What can hang from each mark:
L: F U
J: L
X: E
N: E Z
U: L
M: E
Z: E N
R: H
F: E
H: M N
E: F M N T X
T: C

Each row was made from one small tree. The marks that hang from a mark follow it in brackets, in alphabetical order. Every link used is in the known rows. Write each row's tree.
Known rows:
H(M N(E(F T X) Z)): [ 17.6  10.5  10.5  23.1   1.8  13.2  -3.6  -7.8  -1.3  10.0   7.0  17.1
  23.7  16.0  -7.7  13.2   5.0 -14.0 -28.3  27.9 -14.5 -26.8  -6.8  25.9
  -6.9  15.5  20.5  16.8   4.7  -0.9  -3.2  12.3  -8.8]
R(H(N(Z))): [ 15.9   2.2   4.9  18.6   8.5  -8.8   0.0  -3.2  -5.2  -5.5 -19.5 -30.8
  25.9  13.3  -6.5  13.7  -0.8 -14.0 -36.0   5.9 -25.3 -23.1 -18.6  19.6
 -10.0   7.9  11.4  -1.5  10.9   2.2  -9.4   7.2   7.6]
J(L(F U)): [ 26.8  18.8  15.7  23.7   0.4   6.0   5.1   0.0 -15.8  -2.3 -23.3 -22.4
  21.5   7.2   7.7  11.8   9.5 -21.8  -5.8   9.8 -27.1  -3.7 -15.5  13.3
  -9.8   6.6  19.6   5.1  15.0   2.0  -5.3   3.9 -19.9]
L(F(E(N T X)) U): [ 26.7  23.9   8.1  24.4  -4.3  21.1   1.9  -2.1   2.8   4.1  -0.9  13.2
  14.9   0.5  -3.0  18.4   4.1 -16.6  -7.4  18.5 -10.4   1.0 -38.1  22.6
 -16.5   8.3  26.9  12.9  -4.0   2.0  -7.3   5.7   0.4]
J(L): [ 31.1   5.9  15.9  22.7   5.6  -9.4   4.7  -0.6 -21.0  -3.1 -28.7 -35.3
  15.1   8.7   3.8   1.9   5.1 -27.5 -11.6  10.4 -25.6   2.5   6.9  12.7
  -3.4   3.5  15.6   5.5  14.8   1.1   2.4   6.7  -8.3]
F(E(T(C) X)): [ 30.1   8.5   7.5  18.4   1.5   3.7  -4.8  -2.4  -2.0   3.3  -7.2  -3.7
  12.7  -0.8  -8.4   0.9  -3.2 -27.0 -26.9  22.6  -6.4  17.0   2.8  17.8
  -8.6   3.1  20.0  16.7  -4.8   1.9  14.1  12.8  17.8]
R(H(M(E(T X)) N(Z))): [ 12.5   9.3   3.6  19.8   8.8  -1.0   5.1  -1.8 -10.7  -4.6 -10.6  -6.6
  37.3  17.6  -2.4  23.0  -3.1 -11.2 -45.3  16.7 -27.8 -25.0  -1.3  18.9
  -9.4  11.1  14.7   0.8  10.5  -1.0  -8.3   7.8   9.2]
H(M N): [ 29.6  12.5   9.5  21.8   0.3   5.1   2.6  -4.9 -11.9   6.6  -8.8  -8.0
  19.6  19.7  -5.0  25.9   4.4 -18.2 -23.2   5.0 -32.0 -19.6  -0.1  19.6
  -5.9  16.7  16.8   2.9  11.2   2.1  -2.7   8.3  -2.4]
N(Z(E(F M T(C) X))): [ 29.5   1.5   2.3  19.1   0.4  10.0  -1.6  -4.5   0.5  -5.3   3.1   8.0
  26.6   4.2  -0.3  10.2   3.0 -24.0 -35.6  19.3   2.5   9.1 -32.6  15.9
  -7.2   4.3  11.2  20.0   0.8   0.2   5.5  12.0  13.4]
Z(N(E(F M T X))): [ 22.4  -7.4   9.8  24.1   4.0   7.6  -6.5   0.5 -10.8  11.8  12.4  -2.0
  23.1   5.7 -10.6   2.7   4.8 -29.9 -24.5  26.2  -3.9  17.7   5.9  25.7
   3.9   3.1  15.3  25.4  -5.3  -0.9   2.1  10.6  -9.5]
F(E): [ 27.4  20.6   7.0  18.4   4.0  -7.1  -2.7  -5.5  -4.8   5.7 -14.6 -32.7
   7.9   1.2 -13.4   3.3  -3.3 -25.0 -15.8   5.8 -14.5   7.3  -0.3  22.2
  -8.0   4.5  17.0  14.0  -2.3   3.6  10.5   9.6  14.0]
R(H(M N(Z))): [ 17.8   7.7   6.4  18.8   6.6   0.0   1.9  -4.0  -0.8  -5.2 -17.6 -20.6
  23.9  18.1  -6.3  21.2  -1.8 -13.0 -41.0  11.5 -32.5 -31.3  -1.4  20.6
 -10.1  10.6  12.1  -2.8  15.6   0.0 -11.5   6.7   1.7]
H(M N(E)): [ 17.9  15.1  11.2  21.7   0.2   4.7  -3.9  -5.6  -7.9   9.7  -5.2 -10.7
  19.0  19.3 -11.7  17.9   4.2 -15.5 -22.2  13.1 -29.1 -23.7  18.9  25.0
  -5.7  15.6  16.6   8.2  10.0  -0.8  -1.2  10.0  -7.5]
H(M N(Z(E(F T(C))))): [ 23.1  18.4   6.6  18.6  -4.0  18.9   1.1  -5.8  -4.5   5.4  -0.6  11.8
  37.8  13.8  -5.8  26.1   4.2 -17.7 -40.9   8.8 -17.9 -16.4 -10.0  21.1
  -6.6  16.5  15.4  10.3   8.8   0.9   1.9   9.7   0.7]
Z(E(F)): [ 31.9  17.0   3.0  19.8  -1.1   4.1   2.7   0.2 -19.5  -3.5  -6.2  -7.7
  35.3  -5.5  -6.2  14.2  -1.5 -24.0 -24.7  -0.4  -7.2  11.0  -3.6  17.0
  -4.8   6.1  17.3  19.1  -7.1   6.6  13.6  10.8  19.5]
X(E(M)): [ 30.7   3.2  10.5  18.9   3.4  -5.4  -4.5   2.2 -18.6   0.6  -9.5 -39.2
   0.0  21.3  -1.4  11.3   5.4 -22.8  -6.9   7.6 -22.0  17.4  11.1  17.6
  -9.0   1.8  11.1   8.1   5.5  -3.2  -2.8   7.4  -3.3]
R(H(M N(E Z))): [  9.5  10.2   7.7  18.5   6.5  -0.7  -2.8  -4.5   2.0  -2.9 -15.4 -22.7
  23.9  17.8 -10.9  16.0  -1.8 -11.6 -40.1  17.5 -30.5 -34.1  12.0  24.2
 -10.1   9.9  11.7   1.0  14.8  -2.0 -10.3   7.7  -1.4]
N(E(T)): [ 19.1  17.1  13.3  19.1   2.1  -0.8 -13.1  -0.8 -14.8   7.3 -14.9 -16.5
  12.0   3.6  -7.8  -1.4   2.6 -22.5 -22.6  22.9 -13.4   4.0  11.3  20.0
  -3.6   3.7  15.8  23.1  -0.4  -1.9  10.2  12.8   0.0]
U(L(F(E(T(C) X)))): [ 24.2  16.7   1.8  17.0  -0.5  16.6  -2.6  -3.6 -11.1  -0.9  -4.4 -14.2
  16.8  -2.9  -5.9   0.3  -1.3 -28.2 -13.9   5.4  -8.3  -1.6   4.3  25.9
  -5.9   5.7  18.3  22.3   1.1   5.5   9.4  11.1  10.1]
L(F(E(T(C) X)) U): [ 26.3  27.3   8.2  20.4  -5.5  22.7  -2.9  -2.0   0.9   3.0  -2.7   7.4
  20.8  -0.8  -1.1  18.6   4.8 -18.8 -16.3  16.0 -13.3   3.5 -34.7  17.3
 -17.1   8.3  23.2  14.5  -1.4   4.0   0.4   8.1  -2.6]
L(F(E(N(Z) X)) U): [ 25.3  23.2   7.9  25.4  -3.1  16.1   5.1  -6.9   9.3   1.1   0.4   2.1
  13.1   1.8  -5.0  18.5   4.6 -17.1  -4.3  15.7 -11.0  -9.7 -49.4  23.4
 -19.2   8.6  22.4  10.0   0.7   2.9 -12.3   5.2  -0.5]
X(E(F)): [ 35.0  14.5  15.4  19.9   3.1  -0.4  -0.1   2.5 -27.9   1.5  -9.4 -26.8
  11.6   6.5  -3.0   9.5   2.8 -23.9  -8.5   2.7 -19.0   8.1   2.5  17.1
 -10.0   3.1  18.6  15.0  -2.9   3.5   1.7   9.4  -3.6]
M(E(F N(Z) T(C) X)): [ 33.4   3.5   9.4  24.9   5.3   8.1  13.0   1.6 -23.6  -3.6   9.5  31.8
  39.4  -1.4   0.8  13.4  -1.5 -22.7 -33.8  13.4  -2.2   6.0 -29.7  13.6
  -5.9   3.9  19.4  21.1  -5.4   0.2   3.4  11.0  21.0]
L(F): [ 35.6  15.7  11.0  20.9  -0.4  13.3   0.0  -4.6 -14.1   1.9 -10.4 -32.9
   8.9   4.4  -0.6  16.4   2.7 -19.6 -10.3  -3.3 -23.4  -1.4 -47.1  15.8
 -10.2   7.8  16.2  14.6   3.7   5.9  -4.9  11.0   2.0]
N(Z(E(X))): [ 23.4  10.8   2.7  21.8   1.3  -5.3   4.1 -10.2  -4.1  -6.3  -9.4 -17.9
  25.4   3.2  -1.9  11.6   2.4 -25.9 -23.6  16.4  -3.9  -4.0 -40.3  15.6
 -10.5   7.0   8.3  13.5   5.1   3.1   1.9  11.2  17.1]

Write each row's tree:
[ 27.4   4.9   8.1  24.5   4.1   1.4  12.1  -0.4 -22.4  -4.0   0.5  17.0
  36.3   3.9   1.8  15.0  -0.3 -24.3 -33.3  16.3  -6.2   7.0 -25.2  12.4
  -7.0   4.2  14.5  14.9   1.1  -2.4   2.2  10.1  24.1] -> M(E(N(Z) T(C) X))
[ 24.0  13.4   5.2  17.7  -7.1  23.2  -0.4   5.0 -22.2   8.0   5.4  10.5
  59.8  -9.7 -10.3  16.8   1.2 -34.7 -47.2   6.8   1.4  33.3  10.4  20.9
   4.4   5.3  15.7  25.4 -10.2   3.8  17.0   9.8   7.9] -> Z(E(F T(C)) N)
[ 28.5   0.6  12.6  16.5   1.9  14.4 -16.8   4.0  -4.3   4.6   3.7   4.8
  10.6   6.1  -9.0  -2.0   3.0 -20.3 -31.9  20.0  -8.7  13.0  19.7  20.4
  -1.3   0.2  15.8  27.5  -2.0  -3.7  11.2  13.1  -4.7] -> N(E(F M T(C)))
[ 51.0 -34.9   9.5  25.6   2.7  27.1   2.3   2.8  14.6  -6.5  23.1  56.1
   3.2   9.6   0.4   5.7   3.2 -22.1 -31.3  32.1   7.4  14.6 -29.3  19.0
  -4.9  -1.1  20.6  18.8  -2.0  -5.7  -8.9  10.0   9.6] -> E(F M N(Z) T(C) X)
[ 44.9 -32.0   5.8  28.6   4.7   8.0   2.1   3.5   3.4  -3.2   7.8  29.1
  -8.2  18.2   2.7   7.9   3.3 -21.5 -12.4  35.6  -2.4  21.2 -10.9  19.6
  -3.3   0.5  21.0   9.6  -1.0  -7.6 -10.9   7.8  15.8] -> E(M N T X)
[ 32.4  -9.3   3.8  23.6   4.8   3.1  -1.5  -1.0   9.0   4.5   4.5   7.1
  -4.4  10.4 -10.3   1.0  -2.5 -21.2 -12.9  28.3  -0.6  21.8   3.4  26.8
  -5.9   1.1  23.4  13.0  -7.1  -4.7  -0.2   8.4  20.4] -> F(E(M N T X))
[ 21.0  21.0   6.5  22.0   3.4   0.6   7.9  -3.3 -25.8   7.3  -3.3  -5.8
  37.6  19.4  -3.5  30.1   2.4 -15.6 -28.2  -0.9 -31.3 -16.6   0.6  18.3
  -4.9  17.2  16.4   6.1   8.4   1.5   1.2   8.2   4.6] -> H(M(E) N)
[ 22.7  13.1  11.5  23.1   1.5   9.3   1.0   0.5  -6.2   0.9 -13.2 -11.4
  17.0   9.5   5.2   7.0   7.7 -19.4  -6.6  20.7 -18.3   7.7  -4.8  17.9
  -9.6   5.1  23.9   8.2   8.7  -1.0  -3.1   4.7 -15.7] -> J(L(F(E(M T X)) U))
[ 36.7  -3.0  15.1  18.8  -0.6  18.9  -2.8   6.1  -8.1   1.5   4.2   7.4
   6.5  14.4  -3.0   9.4   4.9 -21.8 -22.8  14.1  -7.3  20.3   1.9  21.5
  -7.9  -0.8  17.0  14.9   0.2  -7.0  -6.3   6.9  -3.6] -> X(E(F M N(Z) T(C)))
[ 24.1  35.8   7.9  20.3  -3.6  14.7  -1.2  -4.0  -0.9   4.7  -7.9 -13.7
  17.2   0.6  -4.5  20.2   4.8 -17.4  -9.3   4.5 -18.9  -3.6 -38.2  20.5
 -16.6   9.0  21.1  13.1   0.3   5.1  -2.4   5.7  -5.2] -> L(F(E) U)
[ 33.4  21.8  11.0  23.9   2.9   3.2  12.4  -2.0 -19.7  -0.5  -9.4  -2.0
  21.6  12.2  -2.6  26.4  -1.7 -22.3 -25.5   7.5 -29.4  -9.1  10.0  16.5
  -5.3   9.3  14.6   9.2   9.9  -1.6  -1.1   6.6   9.4] -> H(M(E(N)))
[ 38.9 -16.0   1.6  22.7  -3.2  20.8   2.7   5.9  -2.0  -7.5  13.4  36.8
  27.1   2.3  -4.1  13.0  -0.8 -22.7 -30.4  20.3   5.5  27.8   8.6  19.0
  -3.6   1.5  21.1  17.1  -8.4  -2.1   5.9  10.3  25.0] -> Z(E(F M N T(C) X))
[ 22.6  23.3   1.1  17.6   1.2  10.0  -1.5  -5.4 -13.0   0.9  -8.6 -29.7
  13.7  -1.5  -8.0   1.2  -1.4 -26.7  -6.8  -2.8 -11.9  -6.5   0.8  28.6
  -5.3   6.5  17.3  21.2   1.6   6.5   6.9   9.3   8.1] -> U(L(F(E)))
[ 17.6  10.7   5.2  19.3   8.8  -0.1   5.7   1.7 -16.2  -4.2 -10.5 -11.6
  37.6  14.4  -6.0  24.5  -4.7 -10.7 -41.5   3.6 -33.6 -23.6  13.3  19.4
  -7.5  10.6  17.1   1.1   7.9   1.5  -5.1   7.0   7.2] -> R(H(M(E(F)) N))
[ 15.2   8.1   4.1  20.2   9.5   2.4   5.6  -0.8 -10.8  -4.5  -6.2   0.6
  39.1  14.8  -2.8  22.3  -3.6 -10.4 -45.4  15.1 -25.6 -25.5  -3.7  19.4
  -8.9  10.9  17.1   3.9   7.3   0.3  -7.7   8.3   7.7] -> R(H(M(E(F T X)) N(Z)))
[ 31.0  -9.3   5.3  21.0   2.1   9.8  -2.0  -3.6  18.0   1.6   6.2  11.0
   0.4   9.7 -10.9   1.3  -1.5 -23.3 -24.7  28.8   1.7  18.1  -5.7  25.0
  -8.2   0.1  17.6  13.0  -1.1  -5.9   0.0   9.1  18.9] -> F(E(M N(Z) T(C) X))
[ 21.2  25.4  14.3  21.5  -0.2   9.4   1.3   0.4 -11.7   3.1 -21.1 -17.5
  22.2   4.5   3.7   7.7   7.0 -20.6  -9.1  14.2 -21.2   4.1  -5.9  17.8
  -9.6   6.0  23.6   9.0   8.8   0.7  -0.4   4.2 -16.5] -> J(L(F(E(T)) U))
[ 38.0  -3.1   5.1  23.3  -5.0  18.8   6.4   4.1 -10.3  -7.0   4.6  34.1
  35.4  -6.9  -4.9  12.8  -2.3 -25.8 -30.8  18.0   4.2  19.8   3.2  17.4
  -5.7   3.6  23.1  17.9 -10.1   1.9   9.1  11.3  27.2] -> Z(E(F N T(C) X))
[ 29.9  -1.5   1.9  20.0   6.0  -0.4  -7.1  -1.9   3.1   5.4   0.8  -5.3
   0.6   9.8  -6.6   0.4  -1.5 -22.0 -17.6  26.5  -4.0  23.5   2.1  22.0
  -5.8   2.2  20.7  16.8  -6.9  -1.5   8.5  11.1  15.6] -> F(E(M T X))
[ 28.2  10.0   3.5  22.2   2.1  -0.3   4.8  -8.8  -4.9  -5.7  -3.2  -7.6
  27.6  -0.5  -2.5  10.2   1.6 -24.8 -24.2  14.5  -0.7  -4.6 -43.0  16.7
  -9.7   6.6  11.8  18.1   0.5   5.0   3.4  11.8  15.4] -> N(Z(E(F X)))
[ 22.8  14.6   1.4  16.5  -1.2  20.9  -2.8  -4.2  -1.5   0.1  -1.5 -12.3
  12.0   2.1  -8.3   1.2   0.0 -25.9 -16.6   3.1  -5.8  -1.3  -1.2  30.5
  -4.9   4.4  15.6  21.2   4.5   1.1   2.7   8.3   8.0] -> U(L(F(E(M N(Z) T(C)))))
[ 28.8   5.1   6.5  27.0   6.9  -5.6  13.0   2.0 -31.2  -1.2  -1.4  13.1
  31.8   4.9   2.5  15.0  -1.4 -22.3 -21.5  15.9  -8.7  11.1 -16.9  13.9
  -4.7   5.1  20.0  14.9  -4.7  -1.0   1.9   9.5  26.0] -> M(E(N T X))
[ 27.4 -12.2  -0.1  21.0  -3.7  22.7  -1.1   5.3 -10.7   3.4  21.1  22.8
  49.0   0.2  -7.0  15.5   2.3 -32.5 -41.6  20.1   7.4  40.0  11.0  21.2
   4.2   3.4  15.4  23.8 -10.4   0.4  11.1  10.6   9.8] -> Z(E(F M T(C) X) N)
[ 23.8  25.4   6.4  21.2  -4.2  24.2  -2.5  -2.3  10.8   6.6   0.8   7.3
  11.1   6.9  -3.7  19.3   6.2 -14.2 -12.6  13.8  -9.9   3.9 -42.2  25.3
 -14.5   7.0  22.3  13.4  -0.3  -1.6  -9.9   3.6  -4.7] -> L(F(E(M N(Z) T)) U)
[ 46.7 -13.1  12.1  29.7   4.6  15.1   8.8  -1.0  -2.2  -1.8   9.3  46.5
  10.1  -1.7   0.7   3.9   0.9 -22.9 -19.2  32.1   7.0   0.2 -46.0  20.2
  -6.7   3.3  27.7  21.4  -9.1   0.8  -8.7  10.6  12.4] -> E(F N(Z) T X)
[ 17.4  15.0   4.6  24.2   4.9  -0.9  10.5  -9.4 -15.7   4.2   3.0   1.0
  37.6  20.9  -1.5  27.5   3.8 -15.5 -28.3  10.9 -23.0 -25.6 -24.4  18.7
  -8.3  17.8  14.0   6.6  10.7   1.0  -4.6   9.6   5.5] -> H(M(E(X)) N(Z))
[ 13.7  -7.6  -0.7  19.5   8.1  -7.1   0.4  -2.6   0.0  -8.8 -10.1 -23.3
  28.4  16.4  -6.2  14.8  -1.1 -12.5 -34.9  12.4 -18.5 -15.5 -11.3  20.6
 -10.2   7.1  11.4  -1.7   8.3   0.5  -9.7   7.9  13.7] -> R(H(N(Z(E(M X)))))
[ 35.7  13.3  11.2  23.9   1.4  10.9  10.9   0.2 -17.9  -2.5  -3.9  18.8
  24.8  10.9   0.9  25.1  -1.6 -23.8 -32.6  19.1 -24.0  -2.3  13.2  13.2
  -5.8   8.4  16.6  11.0   8.1  -2.9   1.5   8.9  12.1] -> H(M(E(N T(C) X)))
[ 32.3  -1.1  12.4  20.8   0.8   5.3  -3.1   6.4 -15.9   3.6  -6.3 -11.4
  -1.4  20.5  -1.5  10.8   5.0 -21.3  -9.5  16.5 -14.0  25.1  15.0  22.1
  -6.8   0.2  17.8   8.5   1.0  -8.1  -7.7   5.4   0.9] -> X(E(M N T))
[ 24.8  13.1   0.4  19.1   1.3  12.7  -0.3  -4.2  -5.8   0.1  -2.6 -22.4
   6.9   3.1  -9.4   1.5  -0.9 -25.1  -4.9  -0.9  -9.7  -3.7   5.1  31.7
  -4.5   4.9  17.4  18.8   2.3   2.9   1.1   7.5   9.2] -> U(L(F(E(M N))))
[ 48.0 -31.2   7.0  28.8   7.1  18.0   3.6   1.4  10.0  -2.8  21.8  50.2
  -2.2  11.3   1.8   4.4   3.2 -19.0 -18.3  34.6   9.0  12.5 -38.6  22.7
  -3.8   0.5  24.4  20.2  -6.9  -4.9 -12.7   9.1   9.4] -> E(F M N(Z) T X)
[ 29.1  -6.8   3.4  23.3   5.1   3.4  -1.5  -4.5  14.7   4.2   5.6   6.6
  -3.6  11.1  -9.9   0.4  -1.5 -20.8 -16.0  30.7   3.0  16.2 -11.4  27.7
  -7.3   1.4  20.4  13.8  -4.8  -5.3  -3.0   8.4  19.0] -> F(E(M N(Z) T X))
[ 39.9 -14.5  10.1  19.5  -1.5  20.8  -3.6   1.9  11.6  -1.5  -0.1  20.5
   1.6  16.4  -1.9  10.7   5.3 -23.7 -36.8  19.7  -5.1  17.8 -18.5  19.3
  -3.2  -0.5  10.0  10.9   9.9 -10.5  -7.5   6.1   7.4] -> E(M N(Z) T(C))
[ 49.1 -23.8   4.9  23.9   8.6  12.2  -4.6   5.2  -6.6  -1.1  15.5  32.6
   3.2   9.7   6.4   4.7   2.9 -20.3 -20.6  28.6  -0.9  22.5 -19.3  14.7
  -1.5   1.6  25.0  24.1 -10.4   0.7   3.4  12.9   5.6] -> E(F M T X)
[ 22.6   9.5  12.1  25.5   1.8   8.1   6.1  -3.2   2.2  -1.6 -10.6 -13.2
  14.0  11.0   2.0   7.1   7.8 -19.2  -2.6  20.1 -16.3  -2.0 -16.1  21.1
 -11.9   4.7  21.5   4.9  12.6  -2.2 -11.1   3.1 -14.2] -> J(L(F(E(M N(Z) X)) U))
[ 25.0  15.0  14.7  21.3   2.9   4.5   3.0  -2.9 -13.4   2.6 -20.2 -41.2
  14.3   5.9  -1.1   2.0   2.8 -21.5  -5.8   6.3 -23.0   4.6  -4.8  19.3
  -7.1   4.7  21.1   9.7   9.5   1.8  -0.8   7.6  -7.4] -> J(L(F(E)))
[ 26.5 -12.7  -1.9  24.7   0.4   9.4   4.3   0.9 -10.3   2.1  21.0   3.8
  41.5   2.9  -9.2  15.4   2.0 -30.8 -25.2  15.3   4.0  28.7   4.4  24.1
   2.6   4.6  14.7  20.3  -9.6   3.0   4.9   9.3  10.4] -> Z(E(F M X) N)
[ 29.9  23.8   7.5  19.9   7.8   0.1   4.7   4.5 -41.4   4.1  -3.2   5.8
  41.8  -2.0   2.5  14.6  -1.3 -20.7 -31.7  -0.6 -12.3  13.1 -20.0  12.0
  -1.3   5.9  20.6  25.4  -9.6   3.9  14.7  11.2  14.4] -> M(E(F T))
